Each row was made from one small tree. The marks that hang from a mark follow it in brackets, in the order of their numbers. Every link used is in the known rows. Write each row's tree.
Known rows
Z568[Z27[Z24] Z824[Z844]]: [ -4,   7,   2,  30,   9,   4,   3,  -1,   5,   6,   0,  15,  11,   5,   1,
  -7,   7,  10,  -7,   0,   2,  -4,  26,   1,   3,   4,  -1,  17,   6, -12,
  18, -12,  -9, -11,  25, -19, -15,   1,  -3, -40,   2, -10,  -7,  -2,  17,
 -38,   0,   7]
Z15[Z24[Z27] Z568[Z824]]: [  0, -10,   3,   5,  -3,  13,  -9, -11, -22, -13,  13,   2,  -1,  -4, -15,
  -5, -10, -18, -12,   0,   8,  29,  -1, -15,   1,  -5,  19, -10, -17,   0,
   8,  -5,  -7,  13, -22,  21,  14,  15, -25, -15,   7,   8,   6,  14,  22,
  17,   5,   4]
Z824[Z15 Z24 Z27]: [  2,   3,  -4, -27,  -1, -18,   8,  -3,   4,   5,  -2,   7,   7,  10,  32,
  12,  -9,  16,   0,  -2,  -3,  -4, -14,   3,   3, -10, -25,   4,   7,  -4,
  12,  18,   6,  -2,  11,   9,  11,   8,  12,  56,   8,   6,  -8,  -6, -29,
  12,  -2, -22]
Z15[Z24]: [  3,  13,  -6,  13,   0, -15,   6,  -9,  -3, -14,  -3,   0,   0,  -9, -10,
  -7, -12,   5, -16,   1,  -8,  15,   0,  -7,  17,   7,   7,   7,   6, -17,
  39,   1,  -5,  25,   1,  11,   8,   4, -17,  -5,  -1,   5, -24,  15, -26,
   2,   4,   2]
Z27[Z24[Z568[Z824[Z844]]]]: [ -6,  -7,   3,  11, -13,   7, -15,  12,   3,   3,   7, -12,  -4,  -7,  -4,
   2,  18,  -3,  16,  -6,   9,  -9,  10,  11,  -1,   6,   2,   2,   6,   2,
  10,  -5, -14, -13,  -6, -17, -14,  -9,   4, -26, -12,  -8,  -1,  -3,   1,
 -19,   7,  20]
Z568[Z824[Z15 Z24 Z27 Z844]]: [ 17,   1,   2, -19,   1,   3,   1,   4,  11,   8,   8,   7,  18,   2,  31,
  15,   0,   5,   9, -12,   0,  -8, -12,  12,  -2, -16, -22,  23,   7,  -6,
  16,  17,   7, -32,  23, -10,  -3,   4,   2,  47,   9,  -8,   2, -17, -10,
   7,  -7, -16]
Z24[Z27 Z568[Z824[Z15 Z844]]]: [ -7, -23,   4,   4, -10,  19,  -2,   8,  -3,  14,   2,  -3,  -9,  -5,  -5,
  14,   3, -18,   8, -13,   6,   3, -11,   7,   3,  -6,  -2,  -5,   0,  18,
 -36,  16,  11, -21,   7, -11,  -8,  -5,   2, -12,   4,  -5,   6,   6,  -4,
  12, -13,  13]
Z27[Z24[Z568]]: [-16,   0,  -7,  -2, -16, -10,  -5,   4,  -3,  -3,  -2, -19, -15,   3,  -1,
   2,   5,   8,   6,   6,   3,  -9,   6,   5,   6,  13,  -5, -17,   3,   8,
   8,  -5, -12,  16, -17,   3,  -2,  -9,  14, -17, -11,   3, -13,   7, -13,
 -15,  10,  16]
Z24[Z27]: [-10, -14,  -8,  11,   0,   3,   0, -15,  -9,  -8,  -3,  -3,  -4,  20, -13,
   1, -13,  -7, -12,   3,  -7,  14,   8, -10,   8,   3,   4, -31,   8,   9,
 -24,   4,   3,  24,   1,  12,   3,   9, -12, -17,   9,   9,  -8,  20,   6,
 -18,  -8,   7]
Z24[Z568[Z27 Z824[Z844]]]: [  2,   2,  -7,  19, -14,   4,  10,   7,   9,   8,  -4,   4,   2,  -6,  -6,
 -17,  16,   5,  -9,   0, -12,  -2,   7,  -7,   1,   4,  -1,   1,  -3,  -3,
 -16, -12,   3,  -5,  13,  -4, -15,  -7,   6, -31,   5,  -3,  -6,  -3,  15,
 -27,  -1,   0]
Z15[Z24 Z27 Z568[Z824[Z844]]]: [ 21,  10,  16,  -7,  23,   7,  -9, -10,  -4,  -8,   2,   4,   0, -13, -26,
 -10,  -5, -16,   1,   2,   3,  11,  -1,   0, -13,  -1,  23,  15,   3,  -7,
  15,  -8,  -7,  12, -20,  -7,   7,   7, -25,   5,  -9,   2,  14,   0,  23,
  23,  -2,   0]
Z568[Z824[Z15[Z27] Z24 Z844]]: [ 12,   1,  15,   7,  21,   6,   2,  -2,  10,  16,   0,   9,  18,   2,  -1,
  11,   3,  -9,   8,  -6,  -5,  -6,  -9,  14,  -1, -10,  -4,  11,   8,  -9,
 -12,  15,  14, -13,  16,  -9,  -3,  -4, -14,  27,  -4,  -1,  12,  -7,  -3,
  11, -15,  -9]
Z568[Z27]: [ -4,   9, -17,  22,   2, -14,  17, -10,   0,  -3, -15,  16,   5,  15,  -1,
 -12, -12,  16, -25,   8, -18,   4,  15, -17,   9,   8,  -2, -11,   3,  -8,
  -4,  -9,   7,  20,  14,  16,   3,   4,  -1, -22,  11,   8, -15,  11,  -1,
 -32,   1,  -6]
Z15[Z27 Z568[Z824[Z24 Z844]]]: [ 22,  -4,  13, -11,   7,  10, -13,  -6,  -1,  -1,   6,   4,  13,   7,  -9,
  -6,  11, -11,   6,   6,  -2,   0,   1,   5, -18, -12,   7,   0,  -3,  -8,
  -7,  -3,   3,   7, -28,  -4,   4,   4, -14,  22,  -7,   5,  19,  -9,  33,
   0,  -6, -13]
Z27[Z24[Z568[Z824[Z15 Z844]]]]: [ -7,  -6,   6,   3,  -7,   7,  -7,  16,   2,  11,   3,  -3,  -9, -10,   5,
  16,  11,  -6,  24, -11,  13, -12,  -1,  17,   0,   1,  -4,  18,   4,   6,
  12,  12,  -5, -25,   0, -23, -12, -13,  11, -16, -10, -12,  -5,  -2, -26,
   8,   4,  17]
Z15[Z27]: [  2,   6,   1,   8,  22, -10,  -5, -14,   0, -11, -10,  -6,  -4,  19, -17,
   0, -16,   0, -11,  12, -14,   3,   5,  -5,   9,  12,  14, -26,  12,   3,
 -22,   1,   6,  32,   1,  12,   4,   3, -10,  -2,  -1,   9,   5,  11,   2,
  -8,  -6,   2]
Z27[Z24[Z568[Z824[Z15]]]]: [-20,  -6,   0,  12,  -9,   3,  -8,  16,  -3,   2,   7, -13,  -8,  -4,   2,
  16,   4,   1,  13,  -6,  11, -11,  -6,   7,   9,   6,   4,  -5,  -7,  11,
  -2,  10,  -4, -16,  -1,   7,   0, -13,  13, -20,  -8,  -9,  -1,   2, -31,
   6,  11,  14]
Z24[Z568[Z27 Z824[Z15 Z844]]]: [ -1,   2,  -6,  13,  -7,   2,  18,  13,  10,  15,  -7,  13,   0, -10,   3,
  -2,   7,   4,  -1,  -6,  -5,  -7,  -3,  -5,   4,  -2,  -8,  12,  -6,   3,
 -19,   3,  13, -22,  20,  -9, -11, -11,  12, -16,   5,  -5,  -4,  -3, -14,
   2,  -7,  -2]
Z27[Z24[Z568[Z824]]]: [-17,  -6,  -1,  19, -19,   2, -14,  10,  -2,  -8,  11, -21,  -7,  -4,  -6,
   6,  11,   4,   6,   3,   7,  -4,   4,   1,   9,  11,   8, -18,  -7,   4,
   5,  -4, -13,  -5,  -8,  11,  -7,  -9,   7, -36, -10,  -7,  -1,   1,  -1,
 -19,  14,  21]
Z24[Z27 Z568[Z824[Z844]]]: [ -4, -23,   1,  10, -17,  21,  -8,   4,  -1,   2,   7, -12,  -4,  -2, -13,
   2,  11, -20,   4,  -6,  -1,   8,   1,   2,  -2,   2,   3, -21,   1,  11,
 -32,  -2,   3,  -4,   1,  -9, -12,  -4,  -8, -23,   2,   0,  10,   6,  23,
 -14,  -9,  15]
Z824[Z15[Z27] Z844]: [ 13,   5,  11,  -4,  30,  -9,   4,  -7,   7,   3, -18,   6,  -5,  13,  -9,
   9, -18,  -7,   6,   0,  -8,  -6,   1,  11,  -1,   0,   3,   5,  24,   5,
 -15,  18,  15,  12,   9, -16,  -1,  -2,  -6,  18,  -4,   5,   5,   6, -21,
  15, -18,  -1]
Z15[Z24 Z568[Z27 Z824]]: [  2,  14,  -7,  14,   0,  -2,  11,  -9,  -9, -11,   4,  16,   7, -11,  -9,
 -20,  -5,   5, -24,   4,  -1,  17,   4, -22,   2,  -1,  14,  10, -19, -13,
  24, -21,  -5,  16, -10,  23,  11,   9, -14, -23,   8,   4,  -2,   7,  11,
   2,  13, -10]

Which tree is each row?
[ -1,   8,  17,  -8,  34,  -7,  -4,  -5,   5,   8, -13,   4,  -8,  11,  -1,
  12, -12,  -2,  18,   3,   7, -13,  10,  26,  -3,   4,  -3,  16,  26,   2,
   0,  13,  -4,   5,   8, -31,  -8,  -3,   3,  12, -11,  -2,   2,   4, -16,
  17, -10,  13] | Z824[Z15[Z27[Z24]] Z844]
[-19,   2,  -5, -25, -10, -11,  -7,   3,   1,  -6,   2, -23, -16,   2,  18,
   2,  -1,  17,  12,   5,   7, -14,  -1,   5,  -2,  11,  -9, -16,   2,  16,
   6,  -4, -16,   5,  -7,   2,   2,  -1,  29,  12,  -2,   1,  -5,  -6,  -1,
  -3,  12,  13] | Z824[Z27[Z24[Z568]]]
[ 10,  -7,  -4, -19, -13,   7,  -9,  10,   9,  -2,   7, -17,  -7,  -8,   9,
   1,   6,   1,  10,   0,  -2,  -9,  -9,   3,  -7,  -1,  -4,  -9,   3,   9,
  -8,   0,  -6, -13,   9,  -8, -11,  -3,  12,  14,  -1,  -7,   7, -13,  11,
 -11,   1,   4] | Z24[Z568[Z824[Z27 Z844]]]
[ 11, -19,   5,  -7, -10,  22, -11,  -9, -11,   5,  14,  10,  10,  11,  -1,
  -1,  14, -17,   0,  -6,   6,  14,   2,  -3, -11, -16,  -2,  -6,  -6,  -2,
  -5,  -2,   2,   1, -26,  -4,   0,  11, -15,   7,   2,   7,   6,  -2,  41,
  -9,  -8,  -7] | Z15[Z568[Z824[Z24[Z27] Z844]]]
[-11,   1, -16,  28, -18,  -1,  12,   3,   3,   0,  -1,  -3,   3,  -4,  -7,
 -13,  10,   8, -20,   5, -13,   0,   4, -18,  10,   9,   7, -23, -19,  -2,
 -27, -12,   6,   3,  13,  24,  -3,  -9,   6, -37,   7,  -2,  -4,   3,   7,
 -27,   5,   0] | Z24[Z568[Z27 Z824]]
[ -8,   2,   2,  -9,   3, -13,   7,  -1,   3,  14, -10, -18,   2,   1,   3,
   9,   5,   0,   3,   4,  -7,  -7, -17,   7,   2,   5,  -9, -12,  -2,   3,
 -28,  10,  19,  10, -11,  11,  10, -12,  15,  35,  -8,  11,   1,  -4, -17,
  33,  -7, -11] | Z824[Z15[Z27] Z24[Z568]]
[  4,   4,  10, -26,   9, -11,   2, -10,  -6,   3,  -7,   5,  -1,  17,   3,
   7,  -9,  -2,   4,  11,   1,  -2, -13,   2,  -9,  -7,  -3,  -8,  -3,   4,
 -17,  10,  15,  20, -34,  16,  24,   3,   2,  42,  -4,  14,   8,   2,  -8,
  37,  -4, -19] | Z824[Z15[Z27 Z568] Z24]
[  7,  -3,  -7, -29, -13,   3,  -9,  -2,  -6,  -9,  17,   1,  10,  10,  18,
  -1,   2,   6,  -4,   8,   4,   3,  -9, -10, -10, -14,  -2, -15, -15,  -3,
   9,  -5,  -5,  -5, -16,  23,  17,  13,   0,  38,   7,   3,  10, -13,  19,
  -5,  10, -19] | Z15[Z568[Z824[Z24 Z27]]]
[ 10,   5,  -8,  30,   5,   2,  13,  -3,   7,   3,  -4,  20,  12,   6,  -6,
 -11,   2,   6, -17,   2, -14,   3,  18, -12,   3,   0,   2,   7,   4, -13,
  -1,  -7,   6,  -3,  27,  -4, -13,   3, -13, -32,   8,  -4,  -4,   2,  13,
 -38,  -7,  -3] | Z568[Z27 Z824[Z844]]
[  8,   7,  -1,   6,  -6,   2,  -7,  -2, -11, -18,  12,   0,   0, -12, -15,
  -6,  -7,  -6, -11,   3,   2,  19,  -4, -14,   0,  -5,  20,   2, -14,  -9,
  34,  -5,  -8,  17, -21,  26,  17,   6, -22, -11,  -2,   0,  -5,   9,  -5,
   9,  12,  -6] | Z15[Z24 Z568[Z824]]
[  7,   4,  -6,  24,   8,   1,  18,   1,   6,   9,  -9,  27,   9,   5,   2,
   1,  -7,   5,  -8,  -6,  -8,  -3,   8,  -6,   9,  -8,  -4,  20,   4,  -7,
  -3,   7,  13, -16,  33,  -9,  -9,  -1,  -5, -20,  11,  -8,  -2,   3, -14,
 -13,  -9,  -9] | Z568[Z27 Z824[Z15 Z844]]
[ -5,  13,  -6, -31,  -5, -20,   9,   5,   3,  -2,  -5, -16, -14, -26,  16,
   2, -16,   7,   2,  -4,   4,   0, -26,   1,   5,   4, -14,  10,   0,   9,
  21,  12,  -3,   0,   5,   7,  10,  -3,  20,  43,   4,   4, -13,  -3, -39,
  49,   3,  -8] | Z824[Z15[Z24[Z568]] Z27]
[  0,   3,  -8,  10, -14,   2,   8,  -6,  -8,   0,   6,  17,  18,  11,   7,
 -18,   8,  10, -20,   8,  -5,   6,   6, -21,  -3,  -7,  -1,  -5, -23, -15,
   0, -16,   8,   4, -15,  26,  14,   7,  -4,  -8,   8,   7,  -4,  -3,  26,
 -21,   8, -26] | Z15[Z568[Z27 Z824[Z24]]]
[  4,  10,  -1,  21,  -6,  -2,  15,   4,   5,   5,  -6,   0,   7, -34,  -8,
 -26,  13,   3, -13,  -8,  -7,   7,   4,  -5,   5,   7,   1,  24,  -6, -18,
  18, -17,   0,  -4,  13,  -8, -11,  -8,  -5, -22,   4,  -3, -16,  -4,   9,
  -4,   2,   1] | Z15[Z24[Z568[Z27 Z824[Z844]]]]
[-15,   9,  -8,  -4,   0, -10,   2,  -7, -11,  -4,  -8,  17, -10,  18,   7,
 -12,  -5,  18,  -8,  14,   6,  -3,  23, -10,  -4,   7,   1,  -3,  -5,   3,
  12, -22, -10,  21, -28,  10,   9,   9,  14, -24,  -2,   9,  -9,   6,  12,
 -18,  13,  -3] | Z15[Z568[Z27[Z24]]]
[  0,   1, -12,  11,  -7,   1,   5,  -5,  -8,  -7,   1,  19,   2,  13,  -8,
 -12,  -6,   6, -21,   9,  -4,   4,   8, -24,  -4,  -1,  15, -16, -18,  -1,
 -12, -15,   2,  11, -10,  27,  11,   8,  -5, -27,   9,   4,   7,   7,  20,
 -27,   9, -13] | Z15[Z568[Z27 Z824]]
[ -6,   7,   5,  24,  15,   3,  11,   4,   0,  12,  -5,  23,   7,   3,  10,
   5,  -1,   8,   1,  -8,   7, -10,  16,   8,   4,   1,  -5,  32,   4,  -4,
  11,   2,  -3, -25,  31, -23, -15,   0,   1, -27,   2, -14,  -1,   1, -12,
  -7,  -2,   6] | Z568[Z27[Z24] Z824[Z15 Z844]]
[-12,   4,  -5,  11,  -1,   2,  -2,  -3, -16,  -7,   4,  16,   1,  12,   1,
  -7,   1,  12,  -7,  10,   7,   0,  19, -13,  -4,   2,  11,  -5, -17,   0,
   2, -20, -12,   3, -14,  13,   6,   5,   2, -38,   1,  -3,   4,   4,  20,
 -24,  18,  -3] | Z15[Z568[Z27[Z24] Z824]]
[ -6,  -3,  15,  10,  10,  10, -16,   8,   4,   1,   3, -24,  -6,  -5, -15,
   3,  13,  -7,  20,   4,   8, -11,   9,  18,  -5,  11,  12,  -8,   8,   6,
 -15,  -7,  -9,  -2,  -1, -17, -14, -10,   2, -19, -15,  -7,  16,  -6,  24,
  -4,  -1,  24] | Z15[Z27[Z24[Z568[Z824[Z844]]]]]
[ 14,   5,  -5, -30,  14, -13,   4,  -2,   9,   1, -10,  10, -10,  10,  22,
  14, -17,   6,   8,  -5,  -3,  -8,  -4,   6,  -4,  -9, -16,  13,  19,   9,
   9,  21,   4,  -7,  19, -19,  -2,   8,  13,  42,   7,  -2,  -4,  -3, -27,
   9, -11,  -6] | Z824[Z15 Z27 Z844]
[ 21,   3,   4, -60,  -2, -11,  -1,  -3,   2,   8,  -5,  15,  -2,  13,  33,
   6,  -6,   6,  14,  -2,   7,  -9, -12,   7, -19, -22, -27,  20,   9,   5,
  20,  13,   2,  -3, -24, -15,  12,  11,  18,  75,   2,  11,  -4, -16, -14,
  27,  -4, -27] | Z824[Z15[Z568] Z24 Z27 Z844]
[-19, -15,  -1,  -9, -20,  -1,   9,  -1,  -5,  16,  -4,  -9,   2,   2,  13,
  11,   7,  -6,  -1,  -7,   1,   6, -16,   4,   6,  -2, -24, -15,  -4,   9,
 -24,  16,  14,   5, -11,   8,   9,  -5,  14,  18,   4,  12, -14,   6, -15,
  27,  -9,  -4] | Z824[Z15 Z24[Z27 Z568]]
[ -8,  -6,   6,   6,   8,   4,   0,   5,   2,   0,  -1, -16,  -4,  -2, -16,
  11,  -5, -11,   6,   5,  -3,  -5, -18,  -1,   4,   8,  16, -25,  -8,  13,
 -42,  12,  13,  -3,   7,  18,   4, -13,   4,  -4,  -4,  -2,  19,   4, -14,
  25,   0,   7] | Z24[Z568[Z824[Z15[Z27]]]]
[  7,  12,  17, -13,  19, -14,   8,   1,   6,  12, -17, -11, -11, -24,  -9,
  -1,  -6,  -9,   9,  -5,   1,  -2, -14,  13,  -1,   6,  -4,  22,  15,   2,
   3,   8,   9,   9,  -4, -20,  -1, -13,   4,  27, -10,   6,  -6,   3, -23,
  52,  -9,   4] | Z824[Z15[Z24[Z568] Z27] Z844]
[ -6,  -2,  -2, -27,   3,   6, -21,   0, -13, -17,  16,  -1,  -8,  16,  14,
   9,  -7,   5,  10,  11,  19,  -5,   4,  -2, -12,  -2,  10, -14,  -8,  13,
  14,  -8, -20,  -5, -13,  10,  11,  13,   9,  10,   0,  -5,  15,  -7,  18,
 -10,  16,   3] | Z15[Z568[Z824[Z27[Z24]]]]
[ 14,  -1,   0,  11,   2,   5,   0,   5,   4,   1,  -1,  12,   3,   6,  -5,
  13, -11,  -5,   4,  -9,  -2,  -1,   0,   4,   7, -12,   3,  13,  11,   0,
   6,  24,   9, -16,  20,  -6,  -7,  -1, -13,  -6,   1,  -7,   1,   6, -34,
  -3,  -7,  -1] | Z568[Z824[Z15 Z844]]
[  9,   6,  13,  12,  11,   4,  -4,   2,  10,  -2,   0, -21,   1, -30, -27,
 -11,   5, -15,   4,  -1,  -2,   6,  -8,   4,   0,   9,  16,   8,   4,  -8,
   1,  -6,   0,   5,   3, -11,  -9, -13, -16,  -3,  -9,  -2,   4,  -4,  15,
  20,  -4,  13] | Z15[Z24[Z568[Z824[Z844]]] Z27]
[ -9,   1,  -3,   0,   8,   2, -15,   1,  -1, -13,  15,  -8,   3,   9,  16,
   7,  -7,  11,   5,   8,  10,  -4,   6,   3,   2,   3,   7, -10,   3,   1,
  17,  -1, -21, -11,  20,   7,   0,   9,   3,  -5,   3, -11,  11,  -5,   6,
 -23,  11,   8] | Z568[Z824[Z27[Z24]]]
[  9,   0,  -3, -35, -22,  -7,   1,   5,  13,  11,  -1, -16,   2,  -5,  22,
  -9,  15,   9,   7,   0,  -4,  -9,  -9,   8, -11,  -5, -29,   4,  10,  -5,
  12,  -2,  -1,   0,  -9, -15,  -4,  -1,  21,  54,   2,   8, -14, -19,   6,
  -3,  -3,  -9] | Z824[Z24[Z568] Z27 Z844]
[ -2, -14,   5,  15, -10,  19,  -2,   1,  -3,   0,   9, -15,   0, -28, -14,
  -9,  11, -20,  -2, -13,   4,  19,  -5,   5,   4,   3,   7,   5,  -1,  -2,
   5,  -4,  -6,  -1,   4, -11, -11,  -3, -16, -16,   2,   1,  -5,   4,  19,
  12,  -7,  18] | Z15[Z24[Z27 Z568[Z824[Z844]]]]
